Known rows, with every step that occurs
F/A: [  3   1   0   0   9  -1   3  10 -10 -18  21  -6   2 -11  -9  -3  -6   4
  14  10  19 -25  16]
F/A/Q: [ 14  14  -1 -12  16  -2  -6  19 -21  -3  -5 -44   0  -7  12   0  -6  -6
  28   5  50 -21  13]
W/E/M: [  7   1   8 -31 -22   1   3  12 -14  17 -15 -16  -4  18 -15 -12 -18  22
 -14  -7  -6 -18 -31]
Q/A: [-10 -11  -3   8  12  -3   7   2   9 -22  14 -33   2  -1  -1 -10  -7 -17
   0  -9  32   5   2]
E/L/Q/A: [ -9 -26  -9  14  13  12  15 -20  -4 -40  -1 -19   8  -3  -1 -24 -23 -20
  14  10  30  11  18]
D/R/E/M: [ 11  54   7 -19 -29  39   1  12 -17  15  -3  38   9  19 -18 -10 -24   5
   7  14 -32 -69 -21]
L/Q/A/E: [-23  22  -6   6   6   5   3  27  15 -21   4 -59  14  -8 -13  -7 -11   2
 -11  -6  42  22 -28]
R/E/A/F: [ 14   2 -14 -17 -28  21 -45  17 -22  30 -36 -24  -1  21   2  -9   4 -29
   4 -12  32  32   6]
L/Q/A/E/W: [-12  21 -13  15   1  -1  -9  34   9 -25  12 -50  -2  -1   8 -12 -14 -10
 -14 -13  27   8 -21]
A/Q/L: [ 16   1   0  -9  18  -4 -15  -1  -4   0 -30 -21  -8   0   1   2   0  -7
  10  -5  15  29  -7]
Q/L/E/A/F: [ 23 -24 -17  15  24   9 -34  -4   1  12  -4 -51   1   5 -19  29  11  -1
  -6 -13  35  51  13]
R/E/M: [ 10  17   0 -14 -31  29  -2   7 -22  12 -12  19  10  19 -36 -21 -18   7
   1   7 -10 -36 -20]
D/R/E/L: [ 15  34   5  -6 -27  30   3 -14 -17   9 -21  67   2   5  15 -10 -21 -10
   9  14 -36 -19   9]
F/A/Q/L/E/M: [ 35   7  -3   7  37  16   3   5 -21  -8  15 -54  12  -4 -48  17 -18  29
  18  10  43 -38   0]
Q/A/F: [ -6 -12  -6   1  18  -2  -7   3   5  -2  -3 -56  -9   5  25   2  -7 -26
   5 -20  48  28   3]
M/E/W: [ 14  49   1  11  -9   0  -4  10  -1  13  10  29   9   9  31   4  -4   2
 -12   2 -12 -30  -7]
A/E: [ -1  22   2   1  -3  -1  -3  18   8  17  -3 -12   0  -6  -3  11  -6  20
 -13  -8  10  31 -18]
W/E: [ -1   8   8 -28 -26 -15  -4  16  -4  13 -26 -16  -3   5   7  -5   1   9
 -22 -15  -8  11 -27]
R/E/L: [ 16  -2  -1  -2 -29  20   0 -20 -23   6 -31  47   2   5  -3 -20 -16  -8
   4   6 -12  14  10]
F/A/Q/L/E/R: [ 26  -7  -5  23  16   8   5  -8 -10 -20   2 -27   7 -20 -22  26  -7  17
  24  21  26 -17  12]
M/E/A: [  7  28  -3   3  -4  12 -12   9  -2  18   6  -3  25  12   0   1   0   1
  -3   9  28   3   9]
D/R/E/A/Q: [ 20  56  -5 -28 -24  28 -37  32 -25  27 -35 -19   7  20  14  -9  -3 -32
  17   2  22 -20   1]
M/E/R: [  0  29   7  15 -23  14  18 -13   5  10   1  45  20  -1  13  10  -9  16
   5  27 -14 -23  -5]
M/E/L: [ 15  24   7  11  -1  13  20 -26  -7  16  -6  47  17   1  19   1 -18  13
   1  17   0   5  14]
A/F: [  5  -2  -3  -7   6   1 -15   1  -4  19 -17 -22 -11   5  26  11   0  -9
   6 -12  16  20   1]

Rows
[ 23  31  -3  -6  14   8 -26   9  -6  19 -23 -23  17  12   0   3   0  -6
   7   4  43  33   2]  M/E/A/Q/L
[ 26   8 -16   7  17   9 -24  15 -17  19 -11 -84  14   7  -8  19  10  -7
   5  -7  64   7  14]  L/E/A/Q
[ 28  13  -3  10  36   0  -4   8 -11 -14   4 -53  12 -17 -27  24   1  15
  10   2  43  -7   3]  F/A/Q/L/E
[ 21  -7  -3  18  21  18   9 -14   1  -6  19  -9  11   3 -58  17 -12  35
  -9   6  -5 -15 -12]  Q/L/E/M
[ 20 -13  -3 -37  -8 -14 -39  21 -13  14 -51 -58 -13  15  -2  -9   3 -12
  -6 -20  34  59 -12]  W/E/A/Q/L
[ -1  -2 -11  -4 -15  27  -8  -9 -20 -12 -42 -22   8   8  11 -27 -20 -34
  12  -3  36  26   1]  R/E/L/Q/A/F
[  3  61   7 -15 -31  23  -7  17  -6  11 -14  39  10   6   4  -4  -4  -8
  -2   6 -35 -39 -18]  D/R/E
[ 13  -2  -3  22  19   2   1 -11  11 -11   8  -9  12 -11 -37  24   8  22
 -16  -3  -7  13 -10]  Q/L/E
[-12  11  -1   8   9  -4   5  20  17  -5  13 -46   1  -6  -3   1 -13   2
 -14 -16  42  37 -16]  Q/A/E
[ 11 -18   7 -19 -22  -9   7 -14 -15  11 -33  12 -11   3  17 -11 -16   7
 -12  -8  -9  32   0]  W/E/L
[ -5   3  -1   5  11  13  13  16   7   0  23 -46   1   7 -25  -5 -33  15
  -6  -9  44   6 -18]  Q/A/E/M
[ 14  60  -1  -7 -37  17 -19  24 -12   7  -5  49  -6  14  26  -8  -7 -21
  -4   0 -49 -52 -11]  D/R/E/W
[ 11  -4   2  10   0   6   7 -12  -3  15 -10  15  -9  -7   8   5 -23  17
  -3   0   9  50   9]  A/E/L
[-16  15  -6   2   9  21  11  24   5 -17  15 -59  14   5 -35 -15 -30  15
  -3   2  43  -6 -30]  L/Q/A/E/M
[-16  -9  -2  21 -10   4  13   4  18 -12  10 -20  -4  -9   1   4 -20   3
   0   2  25  28  -8]  Q/A/E/R
[-16  -1 -10  -1  16   7  -9  11   3 -17 -12 -69   6   3  14  -7  -5 -27
   8  -9  48  12  -8]  L/Q/A/F
[ 13  38  -7 -22 -27  30 -42  24 -17  32 -26  -4  -2  21  20   1  -2 -32
   9  -5   8  -2   4]  D/R/E/A/F
[ 11  21  -6   9 -10  -7 -15  25   2  13   7  -2 -18   1  19   7  -9   7
 -17 -14  -5  15 -12]  A/E/W
[ -4 -27 -11   8  20  14   1 -20  -8 -19 -19 -41  -3   2  26 -13 -22 -28
  18  -1  46  32  19]  E/L/Q/A/F
[  0   1   1  15 -14   6   9  11   0  -6  18   8  -3 -19  -7  11 -20  25
  13  21  13  -3   5]  F/A/E/R
[  5  46   1  -8 -30  38   3  -7 -20  -7 -29  53  16   4   5 -19 -19 -11
  12  25 -36 -34  -2]  D/R/E/L/Q
[  5  11  -6  -4 -32  28  -1 -12 -25  -9 -40  33  18   3 -13 -29 -13  -7
   5  17 -13  -1  -1]  R/E/L/Q
